Every row comes from one small tree of marks. The marks that hang from a mark follow it in brackets, in the order of their numbers. Every link used is in the known rows. Which tree was each row made from?
In the rows, zero is written as 128.
Known rows:
z205(z302): [119 125 130 128 120 109 125 118 140 124 126 147 134 122 129 125 125 121
 147 120 131 108 148 147 114 133 150 141 124 122 113 129 102]
z403(z206(z797(z171 z245)) z467): [129  75 129  94 123 158 110 154 112 140 108 126 164 133  79 161 108 164
 115 122 123 136 135 109 103 140 125 137 127  64 115 142 130]
z206(z403 z797(z245)): [135  75 173 123 135 135 125 149 128 146 134 132 141 136 129 125 130 126
 108 135 133 128 117 157 140 157 118 108 123 109 141 121 140]
z245(z797(z206)): [117 131 102 162 133 140 132 120 144 128 110 146 115 133 142 143 136 135
 134 162  92 135 107 101 128 131 122  96 130 147 152 130 112]
z796(z797(z245)): [118 105 111  88 156 176 120 134 118 137  99 118 105 139 161 161 125 131
 114 126 119 102 118 149  95 136 110  88 114 119 137 130 132]
z467(z403(z206(z797(z171 z245)))): [131  73 164 108 122 166 122 140  99 143 118 144 149 138 103 155 118 159
 107 137 152  99 130 121 100 124 141 116 147 109 126 136 116]
z302(z205(z797(z171 z245))): [111 120 100  60 118 179 132 153 118 135 104 151 167 144 122 177 139 142
 106 115 141 118 112 121 103 103 137 113 141  55 133 139  96]
z245(z797(z171 z206(z403))): [117 127 128 126 134 160 145 136 128 137 106 152 143 134 153 143 136 144
 121 181  96 159  93 121 141 133 141  91 140 109 160 135  94]
z205(z302(z837) z797(z206 z245)): [112  93 127  93 130 159 123 135 166 139 110 173 138 136 122 145 139 121
 122 135 113  90 132 127 161 138 121 111 122  73 131 129  75]
z171(z797(z206(z403(z467)) z245)): [111  79 157  73 135 135 121 139 120 138 100 124 157 131 133 152 111 127
  85 158 100 187 108 118 138 171 116  67 117  45 163 135 126]
z205(z302(z837) z797(z206(z403))): [121 107 170  97 116  99 134 119 176 137 133 180 156 138 104 119 146 121
 135 168 104 129 123 127 202 152 137 136 128  73 148 124  66]
z611(z989): [112 144 118 121 125 142 120 129 118 125 115 113 121 129 112 128 114 138
 153 125 118 120 124 134  90 117 132  84 125 105 120 120 133]
z206(z797): [140 103 153 154 121 107 132 133 138 138 145 131 132 139 100 125 129 132
 141 137 117 118 132 148 133 137 133 141 126 125 126 122 142]
z796(z611(z989) z797(z171)): [111 149  97  85 146 233 121 139  99 125  89 105 107 144 152 160 111 158
 134 154 101  98 104 183  86  96 132  63 108 106 131 126 133]
z171(z797): [127 132 145 108 109 139 130 125 127 133 133 113 130 134 111 158 111 122
 129 138 106 137 137 151 140 116 133 116 121 112 137 124 126]
z206(z403(z467) z797): [141  91 177 128 122  67 127 132 135 138 141 131 159 135  92 113 131 134
 125 155 111 182 118 147 148 170 140 144 125  86 138 126 150]
z837(z302(z205(z797(z171 z245)))): [119 139  87  75 113 189 129 165 109 132  95 157 173 133 109 185 128 130
 122 121 145 108 118 119 120  79 136  79 141  66 133 142  89]
z245(z797(z171)): [124 151  95 128 123 186 135 143 125 135 109 133 123 127 136 161 135 142
 139 150 108 132 114 155 112  98 149 121 139 144 132 136 109]
z403(z206 z467): [126 116 128 104 122  96 108 119 125 121 122 121 148 127  76 131 112 147
 125 126 126 158 139  70 130 147 118 140 125 100 125 139 129]
z989(z611): [131 128 139 154 130 102 115 132 124 133 132 136 132 129 138 121 129 135
 110 118 130 107 131 139 138 136 134  96 122 170 128 127 119]
z245(z797(z171 z206)): [116 134  94 139 129 184 140 133 129 133  97 147 131 132 153 159 132 149
 131 165  91 134 102 116 108 113 142 100 136 118 145 136 102]
z171(z797(z245)): [119 110 136  93 123 174 121 141 119 137 119 108 126 132 128 166 108 120
 104 123 119 123 134 161 124 120 122  88 116 115 135 127 127]
z302(z205 z837): [139 157 141  97 132  88 119 134 138 134 134 157 121 154 132 141 146 125
 142 139 125 137  99  86 166 130  94  83 128 108 141 124  97]
z796(z611(z989)): [113 148 112 124 138 182 115 132 115 116 112 108 111 130 129 123 117 137
 131 137 122 103 112 153 114 112 116  65 109 134 130 121 146]
z837(z302(z205(z797(z171)))): [130 162 104  89 102 144 141 149 119 127 116 159 176 136  90 173 129 133
 144 137 133 123 123 114 138  77 150 104 148  66 133 140  88]
z797(z171 z206(z403(z467)) z245): [110  76 137  74 150 159 125 156 108 136  83 141 170 126 163 140 124 148
  77 150 117 180  91 107 102 162 130  91 130  30 148 145 118]
z837(z302(z205(z797(z245)))): [118 139 102  91 118 146 122 147 124 128 110 154 161 133 101 168 130 118
 125 115 146 107 124 108 139  98 119  68 134  92 137 136 104]
z837(z302(z205(z797))): [128 161 110 110 104 101 132 135 131 122 129 156 162 138  81 152 133 118
 147 134 131 120 126 100 157  96 134  99 139  96 139 132 102]
z205(z797(z206)): [114 102 120 118 116 137 140 119 147 126 125 147 154 137  99 130 134 134
 120 148 102 128 124 104 145 132 134 144 134  87 141 130 110]

Write each row's tree:
[141  94 183 140 112  95 125 108 120 134 149 144 144 141  74 124 124 148
 133 148 143 117 140 102 132 140 138 139 144 142 130 126 127]  z467(z403(z206(z797)))
[118 113 121  66 117 213 125 150 149 144 104 164 141 130 116 164 139 132
 130 124 128  86 135 174 148 102 148 142 130  73 112 134  73]  z205(z302(z837) z797(z171 z245))
[133  71 157  94 135 153 124 163 111 148 107 131 172 131 120 142 128 146
 105 142 120 166 107 166 109 155 141 129 129  54 133 136 140]  z206(z403(z467) z797(z171 z245))
[137  95 143 111 107 120 118 140 121 134 128 125 168 137  59 148 110 167
 136 138 112 152 140 105 125 136 141 168 131  71 117 139 131]  z403(z206(z797(z171)) z467)
[132  76 163 103 130 169 133 164 113 151 119 138 154 137 139 142 125 140
 104 138 130 131 113 173 120 138 136 122 132  84 135 130 126]  z206(z403 z797(z171 z245))
[120 127 138 144 135 125 136 120 140 133 115 149 128 133 141 126 139 131
 125 178  96 158  98 113 157 151 124  87 131 141 165 127 106]  z245(z797(z206(z403)))
[139  94 151 136 112  83 111 123 133 129 144 122 156 137  43 132 110 151
 139 136 115 149 145  92 142 158 122 157 122  99 123 132 143]  z403(z206(z797) z467)
[121 109 105  94 168 224 113 140 111 130  97 115  97 140 180 155 128 132
  91 136 128  87 107 172 112 132  95  68  96 147 146 130 142]  z796(z611 z797(z245))
[103 127 101 115 156 186 118 119 118 119  92 118 100 150 156 141 112 149
 133 168  88  99  98 131 103 132 104  34  99 104 156 121 138]  z796(z611(z989) z797(z206))
[124 134 116  44 124 190 123 156 132 145 111 165 150 153 122 178 150 139
 114 127 131 118 102 116 147 101 116 103 138  55 133 134  82]  z302(z205(z797(z171 z245)) z837)
[110  90 108 104 143 200 131 155 112 136  88 140 143 129 172 154 118 145
  97 132 124 116 109 109  89 126 122  89 132  67 135 141 109]  z797(z171 z206 z245)
[116 113 120  72 133 135 121 138 149 139 113 175 144 159 122 157 150 130
 110 140 117 116  91  62 165 135  87  67 129  54 155 129  84]  z302(z205(z797(z206 z245)) z837)
[122 139 142 107 112  81 138 131 136 124 128 174 185 143  97 137 135 120
 126 162 119 151 105  70 187 130 128  70 140  59 169 133  87]  z837(z302(z205(z797(z206(z403)))))
[119 100 155 108 140  85 127 124 132 127 116 143 162 129 129 109 130 137
 105 164 106 192 101  90 137 177 124 111 127  60 156 136 126]  z797(z206(z403(z467)))
[120 143 108 121 111  93 136 128 137 121 124 168 170 143  97 151 128 124
 133 150 117 122 117  63 157 110 127  75 138  69 156 135  91]  z837(z302(z205(z797(z206))))
[128 132 145 102 106 124 128 118 168 136 138 161 137 133  82 136 145 119
 157 137 112 101 142 161 184 117 145 162 127 109 118 123  82]  z205(z302(z837) z797)
[135 153 133  82 113 102 126 128 155 135 140 161 142 156  88 148 154 125
 138 141 116 129 110  97 187 117 111 117 134  88 139 124  94]  z302(z205(z797) z837)
[110 119  98 104 125 136 124 143 129 126 100 169 165 140 114 163 125 122
 114 133 130 107 114  64 141 115 110  49 135  62 153 138  96]  z837(z302(z205(z797(z206 z245))))
[130  80 142 126 125 143 109 141 127 138 130 127 139 140  84 144 108 142
 121 114 134 102 146 102 138 145 105 123 122 124 122 128 135]  z403(z206(z797(z245)))
[126 133 128  66 129 142 117 145 146 140 120 162 137 152 104 160 151 124
 113 122 134 115 105 102 166 122  95  88 128  83 140 126  96]  z302(z205(z797(z245)) z837)
[113  83 134  91 175 193 119 136 117 134  93 132 115 147 193 138 128 134
  69 166 112 119  84 136 148 165  90  43  99 113 176 131 130]  z796(z611 z797(z206(z403) z245))
[132  82 131 120 129 190 130 164 115 148 112 132 141 135 131 156 121 145
 115 125 124 104 124 168 100 118 138 122 129  89 121 130 131]  z206(z797(z171 z245))
[118 111 133  85 123 167 118 135 159 141 120 159 133 129 104 150 144 116
 132 119 130  85 139 164 156 122 128 133 123  99 114 126  87]  z205(z302(z837) z797(z245))
[114 119 142  73 110 115 146 135 131 132 120 170 189 155 122 145 141 146
 108 162 113 164  91  86 147 134 142 112 147  24 162 136  76]  z302(z205(z797(z171 z206(z403))))
[107  82 110 105 129 179 134 138 140 132 107 142 146 134 115 144 129 131
 100 131 119 110 120 107 124 136 118 111 129  82 141 133 116]  z205(z797(z206 z245))
[114  87 169  91 130 158 127 138 121 141 115 127 146 136 152 147 107 121
  83 152 109 153 114 127 153 156 113  61 120  74 167 128 114]  z171(z797(z206(z403) z245))
[125 135 126  74 116 133 138 139 147 138 119 180 161 161 116 165 148 145
 127 162 103 133  92  74 170 112 118 106 141  30 152 133  68]  z302(z205(z797(z171 z206)) z837)
[106  72 137  79 135 135 126 138 137 133 104 142 175 129 109 127 138 135
  84 149 115 171 105 105 137 168 124 117 130  45 157 138 122]  z205(z797(z206(z403(z467)) z245))
[121 106 174 102 119 106 135 121 129 135 134 127 150 139 131 138 113 122
 105 171  95 171 117 123 168 150 128  90 125  82 165 125 111]  z171(z797(z206(z403)))
[119 100 172  94 120  88 128 123 131 133 125 127 162 135 112 137 113 131
 103 175  85 201 112 115 160 166 132  96 121  54 165 133 123]  z171(z797(z206(z403(z467))))
[133 155 127  61 112 140 134 144 140 140 125 163 152 155  99 169 152 139
 138 144 122 136 102 109 168  94 131 128 142  58 137 130  78]  z302(z205(z797(z171)) z837)
[121 140 110  79 100 140 138 140 128 131 124 154 171 149 102 161 141 145
 133 132 127 132 114 114 121 100 153 137 145  62 133 136  89]  z302(z205(z797(z171)))
[105 100 103  76 113 201 132 144 133 135  99 152 163 122 115 164 129 134
 123 110 136  85 146 178  93 103 170 157 134  76 109 139  84]  z205(z302 z797(z171 z245))
[111  91  91  87 168 252 124 152 105 133  71 131 114 147 205 170 121 152
  80 157 107  94  92 144 105 127 107  55 106  93 154 140 122]  z796(z611 z797(z171 z206 z245))
[113  82 151 108 151 143 125 142 124 136 110 141 146 131 170 124 126 128
  85 141 132 143 101 103 136 165 106  75 125  84 156 130 119]  z797(z206(z403) z245)
[141  97 174 123 116 129 142 148 124 145 137 137 160 139 112 129 128 144
 130 154 116 149 118 172 144 136 151 147 136  85 136 125 122]  z206(z403 z797(z171))
[109  86 106  96 165 179 124 129 122 135  88 134 110 145 173 158 123 137
 106 141 105 104 109 115  99 153 104  68 112  92 151 132 123]  z796(z797(z206 z245))
[139 102 146 127 106 140 128 141 121 137 135 133 154 142  71 149 109 160
 139 134 120 116 144 107 146 119 138 154 133 101 116 131 121]  z403(z206(z797(z171)))
[121 108 142  88 158 197 136 139 114 132 100 136 134 149 184 141 127 151
  90 187  99 137  85 147 151 143 122  77 112  92 171 135 113]  z796(z611 z797(z171 z206(z403)))
[111  86 136  90 147 191 132 157 110 140  94 147 155 131 178 139 123 143
  81 145 125 145  95 111 120 146 125  82 133  57 153 138 105]  z797(z171 z206(z403) z245)
